Each row was made from one walk, in order. Every step used is in the known rows, and no mark comes twice. Write each row's walk.
Known rows:
U > T > B > Q: | -21 |   1 |   3 |   6 |   6 |  -2 |  -4 |   0 |  26 |   3 |  -7 |  10 |   3 | -20 |  -8 | -16 | -20 |   6 |  -3 |  -3 |  -9 |  -1 |   5 | -20 |
T > B > X > U: |   4 |  12 |  -1 |  -4 | -10 | -16 |   2 | -14 | -17 |   9 |  -3 |  -4 | -13 |  -7 |  -8 |  13 |   0 |  -1 |  13 | -22 |   6 |   0 |  -2 |  20 |
C > X > B > Q: | -10 | -11 |   5 |  25 |  -6 |  14 | -10 | -11 |   6 | -10 |  -1 |   9 |   6 |  -2 |   6 |  -5 |  -9 |   2 |   1 | -10 |  -5 |   7 |   4 |  -8 |
T > B: |  -9 |  14 |  -1 |   2 |  10 | -12 |   0 |   4 |  -9 |  14 |  -7 |   1 |   1 | -13 |  -6 |  -6 |  -4 |  12 |  10 | -25 |  -9 | -24 | -15 |  -2 |
C > X: |   7 | -14 | -12 |   3 |  31 |  -2 |   0 |  10 |   3 | -10 |  -3 |   1 |  -2 |  11 |   4 | -16 |   6 |  20 |   6 | -11 | -12 | -12 |  -6 |  -7 |
X > B > Q > U > T: |   5 |   1 |  15 |  -9 |  -7 |   6 |  -3 |  -7 |  13 |   0 |   1 |   4 |  15 | -24 |   9 |  -7 |  -5 |  -1 | -14 |  16 |   5 |  -6 |   0 |  -2 |
Q > B > T > U > X: |  14 |  -6 |   3 |  -6 |  18 |  16 |  -1 |  -1 |  12 |  13 |   3 | -13 |   3 |  -9 | -16 |  -1 |   2 |  -1 |   1 |   3 |   3 |  10 |   2 |  14 |
P > C > X > B > T > U > Q: |  -7 |   2 |   7 |  10 | -18 |  14 |   2 |  13 |  10 |   2 |  13 |  -9 | -11 |  24 |   1 |   1 |  -5 | -16 |  10 |   8 |  13 |   3 |  16 |   2 |
P > C > X > B > Q > U > T: |   2 | -12 |  10 |  -7 |  -8 |   4 |  -2 |   9 |   8 | -12 |   6 |  -3 |   8 |  -4 |  11 |  -4 |  -1 | -19 |  -3 |  46 |   1 |  -3 |  20 |  -2 |
Q > U > X: |  25 | -17 |   4 | -17 |  33 |  -5 |  -6 |  15 | -11 |  -8 |  -6 |  -3 |   0 |  -7 |   0 |  -9 |   9 |   4 |   8 |   0 |  -8 | -14 | -13 |   9 |
U > Q > B > X: |  -6 |   2 |   2 |  15 | -12 |  11 | -12 | -12 |  -7 |   0 | -10 |   8 |  10 |  14 |  16 |  11 |  -5 |   3 |  -3 |   2 |   5 |  18 |  22 | -19 |
U > X > C: |  -4 | -14 |  -8 | -11 |  13 |  -8 |   4 |  11 | -12 |  -5 |   7 |   3 |  -5 |   0 |  -7 | -10 |   1 |   2 |   2 |  -9 | -18 |  -8 | -28 |  -3 |
C > X > U > Q > B: |   8 |  -6 |  -3 |  19 | -13 |   4 |  -5 |  -1 | -20 | -11 |  -4 |   1 |  -1 |  13 |   8 |  20 |  11 |  -8 |  -3 |  -3 |   4 |  10 |  -1 |  -9 |
P > C > X > B > Q > U: |   2 |  -7 |  12 |   4 |  -5 |   4 | -11 |   2 | -12 | -12 |  -1 |   0 |   9 |  -1 |   7 |   7 |   6 | -19 |   8 |  25 |   0 |  -3 |  15 |  19 |
X > U > T > B: |   3 |  13 |  -6 | -16 |  -7 | -19 |  15 |   3 |   0 |  14 |   3 |  -6 |  -9 | -20 |  -8 |  -5 |   3 |   4 |  -4 | -11 |  -1 | -21 | -20 |  -4 |
U > Q > B > T: | -13 |  12 |  -2 |   5 |  -7 |  14 |  -2 |  -1 |  16 |   8 |  -8 |   4 |  20 |  14 |   5 |  -2 |  -6 |  12 | -14 |   8 |   3 |  13 |  13 | -18 |
C > X > U > T > B > Q: |  -7 | -12 |  -1 |  10 |  -6 |  -6 |   0 |   0 |  19 | -11 |   0 |   3 | -13 | -12 | -13 |  -1 | -12 |  -7 |   2 |   0 |  -2 |   9 |   5 |  -7 |
P > C > X > U > T > B > Q: | -15 |  -8 |  -5 |  -2 |  -8 | -11 |   2 |   8 |  10 | -12 |   2 |  -1 | -14 |  -6 | -11 |   0 |  -2 | -21 |   7 |  22 |  -7 |   6 |  15 |  -1 |
P > C > X > U > Q > B > T: |  -6 |   2 |  -7 |  -2 | -21 |   6 |   4 |   8 |   0 |  -5 |   0 |  -7 |   4 |  30 |   0 |  15 |  11 | -14 |  -4 |  32 |   5 |  21 |  22 |   2 |
T > U > Q > B > X > C: |  -3 |   9 |   8 |  17 | -16 |   3 |  -6 | -13 | -19 |   2 |   7 |   7 |  -6 |   8 |  -2 |  28 |  -5 | -17 |   3 |  -1 |  15 |  16 |   4 |  11 |
B > T: |  -2 |   7 | -13 | -20 |  26 |   1 |  10 |   3 |  25 |   9 |  -3 |  -2 |  10 |   7 |  -4 | -24 |   0 |  28 |  -8 |  -3 |  -7 |  -4 |  -2 |   3 |
U > Q: |  -9 |   2 |  -5 |   6 |  14 |   2 |  -6 |   8 |   1 |  -6 |  -7 |  12 |   1 |  10 |   9 | -13 |   0 |  15 |  -2 | -18 |  -4 |  -7 |  -8 | -19 |
T > B > Q: | -21 |   6 |   4 |  16 |  10 |  -2 | -13 |  -8 |   6 |   2 | -12 |  13 |   4 | -20 | -11 |  -6 | -13 |   5 |   7 | -21 |  -8 |  -1 |   1 |   1 |
P > C > X > U > T > B: |   0 |   0 | -10 | -16 |  -8 | -20 |  16 |  19 |  -5 |   2 |   8 | -12 | -17 |   1 |  -6 |  -1 |   8 | -12 |   9 |  17 |  -6 | -17 |  -1 |  -4 |

Which walk is each row?
|   3 |  -2 |  -5 |  10 | -17 |   9 |   1 |  -1 |   9 |  -5 |  -2 |  -3 |   5 |  23 |   0 |  16 |   0 |  -1 |  -8 |  11 |   8 |  24 |  13 |  -5 | : C > X > U > Q > B > T
|   6 |   4 |  -4 |  -1 |   2 |   5 |  -3 | -18 |  -9 |  11 |  -8 |   0 |  14 |   2 |   9 |   4 |   6 |  10 |  -3 |   4 |  -1 |   7 |  13 |  -1 | : Q > B > X
|  16 |   4 |  -7 | -20 | -15 |  -2 |  13 | -18 |   1 |   9 |   1 |  -8 |   6 |  -5 |   7 |   6 |  11 |  -1 | -14 |  18 |   7 |  12 |   8 |  -2 | : Q > B > X > U > T
|  -8 |   8 |  -2 |  -9 |   7 | -12 |  10 |  12 |  12 |  17 |  -1 |   1 |  -1 | -16 |  -3 | -17 |  -9 |  14 |  -1 |  -6 |  -9 | -24 |  -9 | -25 | : U > T > B
|   1 |   7 |  -6 |  -3 |   3 |  -6 |  -1 |   1 | -14 |  -7 |  -5 |   7 |  -8 |   6 |   5 |   0 |  12 |   5 |  -5 | -22 |   1 |  -2 | -19 |   2 | : X > U > Q
|  -6 |  17 |  -2 | -11 | -10 |   7 |  11 |  -6 |  13 |  20 |   5 |  -6 |  15 |   0 |   3 | -14 |  -3 |  19 | -11 |  -6 |   1 |  -9 |  -9 |   0 | : X > B > T
|  -4 |  -1 |  -4 |  -2 | -11 |   0 |   4 |   9 | -18 |   2 |   8 |  -6 |   2 |  11 |  11 |  -6 |  10 |  -5 |   8 |   8 |  -8 | -20 |  -3 |  -5 | : P > C > X > B
|  -2 |  -4 |   2 |  -7 | -12 |  13 |   4 |   2 |  13 |  11 |   7 |  -9 |   9 |   1 |  -1 | -15 | -10 |   8 |  -3 |  -4 |  -5 |   2 |  -6 | -11 | : U > X > B > T
|   7 |   5 |  10 |  19 |  -2 |  13 | -13 | -12 |  -9 |   3 |  -4 |   4 |  -3 |   7 |   5 |  19 |  -1 |  -7 |   6 |  -9 |  16 |  16 |  18 |   2 | : T > U > Q > B > X
|   4 |  10 |   7 |  15 |  10 |  10 | -10 |  -4 | -13 |   6 |  -3 |   5 |   0 |  -4 |   2 |  11 |   8 |  -3 |   0 | -15 |   8 |  -3 |  -5 |   1 | : T > U > Q > B
|  -9 |  -9 |  18 |  10 |   0 | -11 | -15 |   3 | -14 | -10 |  -1 |   8 |  -2 | -23 | -21 |  16 | -19 | -23 |  13 |   2 |  -6 |   2 | -10 |  18 | : T > B > Q > U > X > C
|  -2 |  13 |  -8 | -13 |   9 |   8 |   7 |  -8 |  13 |  18 |  -5 |  -5 |  25 |   0 |  -2 |  -6 |   4 |  19 | -14 |  11 |  -3 |   3 |   5 |   1 | : Q > B > T
|   7 |  -9 |   4 | -17 |  30 |  -1 |  -3 |   3 |  24 | -10 |  -7 |   7 |  10 | -18 |   4 | -17 |  -2 |   9 | -11 |  22 |  -2 |   0 |   5 |   2 | : B > Q > U > T
|  12 |   3 | -15 | -31 |  13 | -11 |  19 |   2 |   7 |   3 |   5 |  -4 |  -5 | -11 |   2 | -18 |  16 |  13 | -14 |  -1 |  -4 | -13 | -23 |  -1 | : X > U > T
|   7 | -16 |  14 |   6 |  -5 |   8 |  -4 |   0 |  18 | -12 |   3 |   1 |   8 | -10 |  10 |  -3 | -11 |  -5 |  -7 |  23 |   5 |   0 |  10 |  -8 | : C > X > B > Q > U > T
|  19 | -15 |   1 |  -6 |  41 |   3 |  -4 |   9 |  -4 |  -1 |   4 |  -4 | -16 | -10 | -10 | -12 |   9 |   3 |  14 | -25 |  -5 |  -9 | -19 |  13 | : T > U > X
|   6 | -11 |  -8 |  11 |   3 |  -5 |  -2 |   9 |  -8 | -19 |  -2 |   3 | -14 |  19 |   6 |   4 |   7 |   3 |   5 | -15 |   0 |   5 |  -7 |  -6 | : C > X > U > Q
| -12 |   6 |   1 |  -3 |  -5 | -10 |   3 |  -8 |  14 |   3 |  -3 |   5 |  -6 | -26 | -13 |  -4 |  -7 |  -5 |  -5 |  -6 |  -2 |   3 |  -6 |   1 | : X > U > T > B > Q
|  -4 |   1 |  -9 | -11 |   3 | -13 |   6 |  -7 |  -8 |  -1 |   5 |   7 |  -2 |  10 |   0 |  -1 |  -2 |   9 |   0 |  -4 |  -5 |   2 |  -7 |   9 | : B > X > C
|  -3 |   9 |  -5 |  -3 | -13 |  -5 |   4 | -18 | -19 |   8 |   3 |   4 |  11 |   3 |   2 |  16 |   1 |   0 |  -6 |  10 |  -2 |   7 |   0 |   7 | : Q > B > X > C
|  16 |   8 |  -6 |  -9 |  -9 |  -2 |   3 | -25 | -22 |   9 |  -4 |  -6 |   5 |  -3 |   3 |  17 |  19 |  -1 |  -4 |  -1 |   5 |  13 |   3 |  20 | : Q > B > X > U
|   2 | -21 |   8 |  -4 |  20 |  -5 | -12 |   3 |  -7 | -21 |   0 |   9 |   2 | -11 | -13 |   3 |  -5 | -15 |   1 |  11 | -10 |   9 | -12 |  22 | : B > Q > U > X > C
|  -1 |   0 |  10 |  22 | -14 |  18 |   0 |   7 |  18 |   1 |  12 |  -5 |  -9 |  16 |   0 |   4 | -14 |  -1 |   6 | -11 |  18 |   5 |   8 |  -5 | : C > X > B > T > U > Q
|  18 |  -9 | -14 |  -6 |  21 | -10 |   7 |   0 |  -9 | -10 |   1 |  -4 | -11 |   7 |  -1 |  -2 |  17 |  10 |   4 | -14 |  -6 |  -6 | -15 |  13 | : C > X > U
|   8 | -10 |  17 |  17 |   0 |   8 | -14 |  -6 |  -3 | -13 |  -3 |   3 |  10 |  -9 |   7 |   8 |  -5 |  -5 |   3 |   4 |   5 |   0 |   5 |  11 | : C > X > B > Q > U
|   6 |  -3 |  -6 |  -2 |  -5 | -16 |  13 |  13 |   5 |   3 |   6 |  -8 | -15 |  -6 |  -6 |  -1 |  -3 |   1 |   5 |  -5 |  -2 | -15 |  -7 | -12 | : C > X > U > T > B
|  -1 |  -8 | -11 |  -2 |  -1 |  -8 |   0 |  16 | -18 | -20 |   1 |   1 | -16 |  27 |   6 |   4 |  16 | -11 |   8 |   5 |  -4 |   1 |   0 |   0 | : P > C > X > U > Q
|  -7 |  10 |   5 |  13 | -27 | -11 |  -7 |  -7 | -13 |   0 |  -6 |   5 | -17 |   7 |  -2 |  18 | -11 |  -9 |  13 | -25 |  11 |  11 |   5 |   0 | : T > B > X > U > Q
|  -8 |   8 |   0 |  13 |  -2 |   8 |  -9 |  -1 | -12 |   5 | -10 |   8 |  14 |   5 |  12 |   3 |   5 |   5 |  -9 |  -4 |  -1 |   0 |   0 | -21 | : U > Q > B
|  -5 |  17 |  11 |   9 | -15 |  15 |   1 |  -2 |  14 |  14 |   9 |  -2 |  -3 |   4 |  -1 |   0 | -10 |   2 |  -3 | -17 |  18 |   0 |  -3 |   3 | : X > B > T > U > Q
|   5 |   5 |   0 |  -8 |  -3 |   7 |  11 |   7 |   7 |  13 |  16 | -18 |  -7 |  10 |  -5 |  -2 |   5 |  -7 |  11 |  11 |   7 |  -7 |   6 |  22 | : P > C > X > B > T > U
